Each row was made from one walk, in order. Every step used is in the known rows, and no mark comes twice. Write each row's walk.
Known rows:
kogiruz > nevim > zuvo: -28.3	-18.6	-25.5	-42.0	4.6	11.9	-2.7	-26.8	-1.4	-35.3	-6.5	-12.2	29.0	-24.1	6.0	-21.2
rudu > zuvo: 2.6	-20.0	-2.0	-19.9	-2.0	-15.3	-22.7	9.8	3.4	-1.0	6.0	-25.7	33.0	-5.5	-20.0	-18.7
nevim > zuvo > diral > tebu > rudu: 26.8	-10.6	-21.6	-16.4	11.0	59.1	5.4	-9.2	-12.7	-25.6	11.9	-9.0	-11.2	35.6	35.3	10.9
kogiruz > nevim > zuvo > diral: -16.0	-22.6	-17.8	-27.1	-15.9	19.6	-1.6	-13.7	-15.3	-30.4	-2.1	-23.6	21.3	-4.9	1.7	-28.6
nevim > zuvo > tebu > rudu: 6.6	2.1	-32.9	-27.1	8.1	32.6	3.7	-21.4	-20.7	-29.0	10.0	-4.4	9.8	15.2	34.1	23.9
kogiruz > nevim > zuvo > diral > tebu: -6.1	-33.6	-38.3	-34.0	10.6	42.8	14.1	-10.3	-17.5	-26.6	-9.6	-3.7	6.8	11.3	11.2	-27.8
diral > tebu > zuvo: -3.5	-19.3	-28.0	-25.3	1.4	19.8	1.6	-17.5	26.0	-5.3	-15.4	9.3	-26.7	11.1	11.4	-5.7
zuvo > nevim: -30.0	-24.7	-13.1	-2.4	-9.9	16.5	21.2	-13.3	2.3	-18.8	-28.8	12.2	41.9	10.2	8.1	-31.8
tebu > rudu > zuvo: 25.6	6.6	-8.2	-20.7	8.5	3.2	-19.1	11.6	16.5	-3.7	-7.2	-27.8	20.9	-5.7	-9.7	12.0
kogiruz > nevim > zuvo > kimu > diral > tebu: -2.9	-14.0	-47.1	-1.5	46.7	7.4	30.0	-7.5	-18.9	-9.4	-8.8	-19.2	12.1	1.1	20.6	20.9
kogiruz > nevim: -24.3	-27.6	-32.4	-43.8	3.3	22.3	-8.3	-13.0	14.8	-15.8	-38.7	14.4	35.9	-19.2	-3.7	-22.8
nevim > zuvo > diral: -6.3	-26.3	3.2	-8.6	-27.9	18.6	-12.5	-14.2	-24.6	-26.1	34.3	-28.2	15.9	18.5	14.2	-20.9
kogiruz > nevim > zuvo > kimu: -24.4	-17.0	-37.0	-20.2	-1.4	-12.6	10.3	-21.7	-20.9	-36.0	-7.6	-4.9	16.5	-14.6	15.6	-0.8
nevim > zuvo > tebu: -15.4	-24.9	-26.7	-26.8	-3.1	14.2	0.1	-22.7	-33.3	-26.4	23.6	-1.4	22.6	15.4	23.3	-6.8
nevim > zuvo > kimu > diral: -2.3	-7.3	-5.2	23.1	7.8	-16.6	1.1	-11.6	-25.9	-9.2	36.6	-43.9	21.0	7.7	23.7	28.2
diral > tebu: -5.2	-42.3	-29.6	-31.2	18.1	43.1	-5.2	-9.0	6.4	-6.6	-10.6	31.0	15.1	22.3	19.3	-14.0
rudu > zuvo > kimu > diral: 18.2	-5.1	-5.0	26.6	13.8	-41.3	-6.6	23.7	-15.2	21.8	11.1	-53.7	33.5	2.5	-17.3	22.2
kimu > diral > tebu: 7.4	-29.0	-20.6	-6.8	39.3	40.8	-1.2	0.2	8.3	15.0	-3.4	-1.6	24.7	20.6	16.6	6.3
kimu > zuvo > diral > tebu > rudu: 44.1	-19.1	-23.5	-7.5	22.4	51.8	3.5	14.4	1.3	-8.2	-18.9	-38.2	0.6	33.3	9.6	-0.1

Write each row's walk:
23.4	-33.8	-16.0	-11.9	4.6	16.4	-5.0	24.4	-14.7	9.1	1.8	-15.9	12.1	29.8	-16.1	-25.2 : rudu > zuvo > diral > tebu
28.2	-19.5	-28.0	-17.7	9.7	68.9	-0.5	4.8	4.5	-6.0	-20.7	16.4	-3.2	40.0	24.7	8.8 : zuvo > diral > tebu > rudu
4.5	-36.2	-16.0	-15.5	-0.7	41.4	2.2	-10.8	-25.8	-22.1	27.5	-7.0	1.3	35.1	24.6	-20.5 : nevim > zuvo > diral > tebu
2.4	-32.5	-29.4	-17.2	8.3	7.7	-2.4	-0.6	-20.5	-8.6	-8.4	-32.9	34.2	13.5	-1.3	-18.2 : kimu > zuvo > tebu
5.5	-21.3	-25.9	-22.2	2.2	-9.8	-7.4	12.0	-22.1	5.2	-3.6	-12.8	34.0	9.2	-16.6	-11.8 : rudu > zuvo > tebu
20.8	2.6	-30.3	-5.7	35.4	22.2	37.6	15.4	9.6	-7.3	-42.5	-3.5	18.3	16.3	0.0	-4.3 : diral > tebu > rudu > zuvo > nevim
-25.1	-21.5	-49.1	-44.4	8.6	15.8	10.5	-22.8	-25.6	-30.1	-14.0	1.0	27.1	-8.0	11.3	-14.3 : kogiruz > nevim > zuvo > tebu
-6.1	-0.7	-19.3	21.6	21.0	12.3	45.5	-6.7	25.1	11.4	-34.8	-21.6	-3.4	15.4	6.1	-2.0 : kimu > diral > tebu > zuvo > nevim
1.2	5.5	-8.7	27.8	-11.1	-31.1	1.3	-5.8	10.3	13.5	-2.1	-39.6	-12.5	3.4	4.6	34.7 : tebu > zuvo > kimu > diral
37.7	-1.8	-40.3	-5.5	31.0	1.9	8.5	19.3	-6.2	-0.2	-17.6	0.3	-4.6	21.6	8.4	32.6 : diral > tebu > rudu > zuvo > kimu
-1.1	-16.7	-38.1	-2.9	-4.3	-4.9	13.5	-12.5	5.6	-5.5	-16.8	15.7	-36.7	22.2	19.2	16.3 : diral > tebu > zuvo > kimu
7.4	-45.0	-22.2	-16.4	-2.8	52.2	-4.0	3.3	-9.0	-1.7	-7.2	19.5	8.9	40.5	13.5	-20.5 : zuvo > diral > tebu
30.1	7.4	-30.3	14.1	46.4	24.3	21.6	-6.5	-13.4	-8.4	14.8	-24.3	-5.9	24.4	43.6	59.8 : nevim > zuvo > kimu > diral > tebu > rudu
-2.8	-12.8	1.6	-4.2	-45.8	4.5	-14.1	-9.3	12.3	-3.5	-3.7	-24.0	-16.8	15.7	-4.9	-11.5 : tebu > zuvo > diral
-19.6	-13.2	-29.4	-3.6	0.0	15.6	41.1	-16.3	21.1	-11.9	-40.8	12.3	-15.3	17.9	10.7	-22.1 : diral > tebu > zuvo > nevim
28.0	-15.1	-25.1	20.9	40.6	-18.3	9.5	28.3	-16.6	25.7	3.9	-31.3	16.9	19.7	-7.1	23.1 : rudu > zuvo > kimu > diral > tebu
